Every row comes from one small tree of marks. The marks that hang from a mark follow it in brackets, in the order of their numbers. Every link used is in the known rows. Which tree was each row made from?
Known rows
z_473(z_366): -3.1; 1.6; 0.2; -4.5; 25.9; -3.7; 1.5; -4.9; -21.4; 4.5; -8.6; -17.3; -10.6; 8.1; -16.1; 4.7; -8.5; -2.7; -1.7; 14.6
z_508(z_218(z_848) z_366): 5.7; 52.8; -16.3; 15.4; -16.0; 14.1; 5.5; 7.6; -32.4; 29.7; 15.9; -19.1; -15.9; -5.2; 21.8; 22.4; -24.7; 3.6; -3.4; -29.9
z_366(z_218(z_848)): -16.7; 3.6; -4.3; -9.9; -15.4; 22.5; 24.4; 36.5; -6.0; 29.2; -42.4; -28.4; -39.2; 2.4; -6.0; -3.2; 9.1; 35.0; -0.6; -16.5
z_218(z_508(z_473(z_366 z_564)) z_848): 1.4; 3.0; -1.1; 16.3; -5.1; -8.6; 0.3; -14.2; 2.9; 30.2; 19.1; 19.9; -9.8; -19.4; 21.1; -15.3; 32.7; 16.3; 0.9; 6.6
z_366(z_218(z_848) z_508(z_473(z_564))): 9.9; 13.8; -32.5; 6.0; -31.2; 2.0; -9.5; 43.5; 29.1; 4.8; 0.2; -16.3; 9.3; -17.1; -15.1; -21.7; 19.1; 28.2; -20.8; 8.4
z_218(z_508(z_366 z_473) z_848): -1.1; 9.7; -3.9; 13.0; -20.4; -21.1; 12.8; -5.8; -19.4; 61.5; 19.4; 15.5; -17.6; -24.0; 35.0; -11.9; 29.5; 6.9; -8.6; -10.4
z_508(z_366): 2.0; 15.8; 4.7; 5.6; 12.5; -13.6; 6.0; -5.3; -30.9; 26.5; -6.2; -11.0; -8.5; 10.4; -8.6; 9.7; -18.6; -15.0; -12.4; -5.7
z_564(z_366): -7.3; -22.5; 12.3; -2.7; 37.1; -2.5; 20.5; -8.9; -12.7; -3.4; -15.6; 7.6; -16.4; 6.6; -19.2; 12.2; 1.9; 2.2; 8.3; -0.5
z_564(z_218): -10.5; -13.1; 16.7; -24.4; 1.2; 13.7; 5.4; -4.3; -10.6; -8.9; -48.2; -20.7; -20.6; 18.1; -17.4; 8.0; -20.6; 0.2; -3.9; 3.4
z_473(z_218 z_366(z_508) z_564): 19.0; 22.2; -14.4; 13.8; 41.0; -5.4; -26.6; -14.5; 40.0; -54.8; 15.7; -18.3; 46.3; 10.7; -30.6; 24.7; -13.6; -11.3; -5.5; 21.3
z_218(z_848): -20.9; -20.6; 12.9; 3.9; -5.2; 9.3; 25.0; 16.1; -27.0; 41.8; -18.3; -9.7; -37.7; -9.0; -14.8; -1.8; 4.5; 33.3; 12.2; -29.4
z_564(z_218(z_848) z_508(z_366 z_473)): 7.6; 2.5; 10.2; -10.0; -25.9; 5.0; -3.5; -9.6; 1.9; -10.1; 2.6; 13.4; 9.1; 23.1; 29.4; -9.7; -14.9; -18.8; -4.3; -11.5
z_564(z_508(z_366)): -7.2; -27.2; 20.8; -6.0; 6.9; -13.4; 2.4; 0.8; -24.1; -2.0; 3.9; 13.1; 8.1; 13.4; -1.7; -7.3; -11.6; -31.1; 9.5; 2.4
z_473(z_218(z_848) z_564(z_366 z_508)): 0.1; -15.7; 25.0; 15.3; 37.5; 17.6; 5.0; -28.9; 41.2; -51.8; 5.2; 27.3; 19.4; 21.6; -5.3; 23.2; -3.6; 1.1; 30.7; -22.3
z_366(z_508(z_218(z_848) z_473)): 3.9; 7.8; -34.0; 2.1; -37.4; -6.1; -20.1; 26.5; -9.1; 16.1; 30.5; -11.4; 6.0; -45.5; -6.9; -14.0; 4.1; 16.3; -9.2; 8.3
z_366(z_508): -11.0; -39.5; -7.5; -6.1; 0.1; -21.1; 2.0; 34.7; -15.6; 7.0; -2.5; -16.3; 6.0; -22.3; -41.2; -7.7; 6.9; 3.7; -3.0; 13.7
z_564(z_508): -22.8; -58.8; 29.2; -18.2; 3.1; -4.0; 3.0; 4.4; -21.6; -6.2; -12.0; 14.2; -5.3; 1.1; -17.0; -17.6; -1.3; -14.1; 22.5; 10.0
z_473(z_366(z_508)): 2.1; -10.8; -18.2; -1.8; 19.0; -18.7; -0.6; 23.1; -10.8; -6.9; 9.4; -21.8; 15.0; -5.6; -27.6; 1.8; 2.3; -4.6; -6.8; 22.5
z_508(z_366 z_473(z_218)): 19.1; 52.1; -10.6; 3.8; 2.1; -17.2; -29.8; -45.8; -1.6; 15.8; 12.2; -4.1; 8.0; 0.0; 8.6; 4.0; -21.6; -20.8; -28.3; 7.7
z_473(z_218(z_508 z_848)): -22.5; -16.6; 11.5; -5.4; 4.7; 1.9; 17.7; -8.9; 1.6; 22.9; -16.0; -6.0; -21.4; -20.9; 8.5; 13.9; 21.4; 19.5; 15.9; -17.4
z_366(z_508(z_218(z_848) z_473(z_564))): 12.4; 16.4; -29.6; 14.0; -30.7; -1.2; -29.4; 16.9; 5.6; 0.0; 35.1; -3.9; 18.3; -36.8; -13.0; -12.1; -1.0; 14.3; -8.9; 10.3

Which tree is each row?
5.1; 11.5; 3.1; -17.7; -10.8; -10.6; -4.3; -21.4; -4.8; 7.1; -17.9; -0.5; -4.3; 5.9; 22.9; -0.5; -0.6; -20.6; -20.3; 18.1 -> z_564(z_218(z_508(z_366 z_473)))
-7.1; 11.5; -14.6; -7.4; 5.0; 7.0; 22.5; 26.0; -1.6; 16.7; -18.0; -21.9; -21.2; 2.1; 17.4; 2.5; 24.9; 16.7; -1.8; 6.7 -> z_473(z_366(z_218(z_508 z_848)))
2.4; 37.9; -10.9; 5.4; -6.6; 6.7; 21.7; 24.3; -13.9; 33.1; -18.8; -26.2; -19.9; 17.1; 9.2; 10.3; -6.0; 7.9; -16.1; -22.4 -> z_508(z_366(z_218(z_848)))
-7.8; -12.6; 9.2; 13.2; -16.4; -7.4; 2.8; -11.3; -1.6; 41.3; 8.8; 23.6; -19.0; -28.7; 13.3; -20.6; 33.4; 21.9; 4.3; -0.7 -> z_218(z_508(z_473(z_564)) z_848)
11.3; -0.9; -4.3; 17.0; 27.7; 1.8; -7.9; -0.4; 15.9; -38.9; 12.9; 7.7; 22.8; -0.2; -29.2; 16.0; -8.2; -3.8; 4.5; 10.7 -> z_473(z_564(z_366(z_508(z_218))))
7.4; 18.7; -5.9; 2.3; -30.9; 1.9; -19.6; -7.6; -17.7; 6.6; 36.7; 18.0; 8.4; -9.4; 33.0; -13.1; -14.1; -19.1; 3.5; -2.7 -> z_564(z_508(z_218(z_848) z_366 z_473))
-0.3; -19.9; 18.0; 8.3; 23.2; 18.9; 12.2; 4.9; 28.0; -41.0; -9.8; 23.3; 7.6; 26.7; -8.1; 2.2; 4.7; 0.9; 20.1; -4.7 -> z_473(z_564(z_366(z_218(z_848)) z_508))
-7.1; 5.8; 6.8; -6.5; 17.9; -15.0; 2.1; -24.7; -1.4; 9.9; -8.9; -6.5; -0.8; -7.3; 10.2; 20.2; 4.8; -15.4; -1.5; 3.2 -> z_473(z_218(z_508(z_366)))
-5.2; -27.6; 33.0; -1.0; 1.3; 23.1; 0.8; -4.3; 16.6; -37.4; -20.1; 12.2; 6.0; 29.9; -12.6; -0.3; -16.4; -1.9; 18.4; -10.0 -> z_473(z_564(z_218(z_848) z_508))
21.0; 11.6; -10.3; 5.3; 24.4; 0.5; -15.9; 4.5; 27.2; -56.6; -0.5; -18.5; 38.1; 27.2; -28.7; 14.8; -17.9; -13.4; -12.7; 25.0 -> z_473(z_366(z_508) z_564(z_218))
-9.4; -14.2; -0.9; -14.2; 24.3; 0.8; 28.8; 11.6; 5.9; -3.5; -29.9; 2.6; -19.0; 2.8; 5.1; 8.8; 28.6; 4.2; 2.5; 12.2 -> z_564(z_366(z_218(z_508)))
-12.2; -36.4; 10.8; -11.8; 13.3; 14.8; 32.2; 25.6; 11.4; -24.2; -15.5; 17.2; -7.3; 17.5; 9.3; -0.3; 19.7; 4.5; 23.6; -10.9 -> z_564(z_366(z_218(z_848)) z_508)
1.5; -13.3; 8.8; -18.9; -17.6; 12.6; -6.8; -8.2; 9.1; -25.1; -2.1; 9.8; 5.3; 18.8; 21.6; -14.9; -5.9; -7.7; 5.1; 3.6 -> z_564(z_218(z_848) z_508(z_473(z_366)))
16.8; 53.8; -12.2; 12.1; -6.5; -9.5; -17.5; -36.1; -0.5; 28.8; 17.0; -4.0; 0.7; -2.6; 17.2; 5.2; -14.2; -3.9; -22.6; -13.2 -> z_508(z_366 z_473(z_218(z_848)))
6.4; 6.2; -0.1; -12.8; -16.0; -10.2; -17.4; -2.0; -3.6; -1.4; 4.2; 12.2; 10.4; 10.0; 16.2; -24.4; -5.0; -29.6; -10.8; 19.8 -> z_564(z_508(z_366(z_218) z_473))
4.5; -25.0; -5.0; -15.8; 22.5; -1.6; 18.1; 14.5; 15.1; -44.3; -19.5; -7.9; 14.2; 15.6; -20.2; 21.6; -1.7; -6.3; -4.3; 6.9 -> z_564(z_218 z_366(z_508))
-4.8; -31.6; 20.6; -33.1; -18.0; 4.9; -19.6; -17.9; 2.9; -29.9; -18.9; 13.7; 5.2; 13.4; 3.4; -22.7; -13.7; -23.2; 2.1; 22.5 -> z_564(z_218 z_508(z_473))
8.4; 2.4; -0.2; 24.2; 36.3; 7.5; 5.4; -10.1; 44.8; -38.5; 9.0; 3.7; 23.8; 6.2; -23.1; 31.5; 1.4; 15.8; 11.0; -20.9 -> z_473(z_218(z_848) z_564(z_366(z_508)))
-7.2; -10.1; 8.4; -6.5; -8.4; 2.8; 15.0; 24.3; -9.8; 2.8; -7.2; 1.2; -0.4; 18.1; 12.7; -6.3; -2.3; -12.8; 6.8; -11.1 -> z_564(z_508(z_366(z_218(z_848))))
0.9; 34.2; -18.2; 0.7; -38.9; 16.8; -22.7; -10.6; -20.8; 33.0; 15.2; -4.4; -25.4; -34.2; 14.8; -12.2; -9.8; 22.1; -3.9; -3.1 -> z_508(z_218(z_848) z_473)
8.0; 18.8; 0.6; 25.1; -13.3; -16.4; 3.4; -16.0; -4.0; 45.4; 24.4; 23.1; -5.7; -15.6; 29.2; -10.3; 23.9; 4.2; -8.4; -8.0 -> z_218(z_508(z_366 z_473(z_564)) z_848)
1.1; -8.9; -20.5; -1.3; -14.9; -18.6; -15.9; 9.7; 9.3; 8.9; 15.8; -10.4; 13.2; -33.9; -20.2; -10.7; 9.4; 13.1; -10.9; 7.8 -> z_366(z_508(z_473(z_218(z_848))))
4.6; 9.0; 21.2; 19.9; 18.1; 11.0; -6.6; -24.6; 27.2; -29.6; 11.0; 11.6; 23.6; 23.2; 0.1; 18.8; -18.3; -9.3; 16.5; -25.0 -> z_473(z_218(z_848) z_564(z_508(z_366)))
0.9; 3.5; -7.5; -6.7; -22.6; 9.7; -23.2; -6.4; -11.1; -8.0; 32.0; 14.2; 3.9; -13.7; 25.1; -18.4; -5.7; -8.0; 12.9; 11.3 -> z_564(z_508(z_218(z_848) z_473(z_366)))
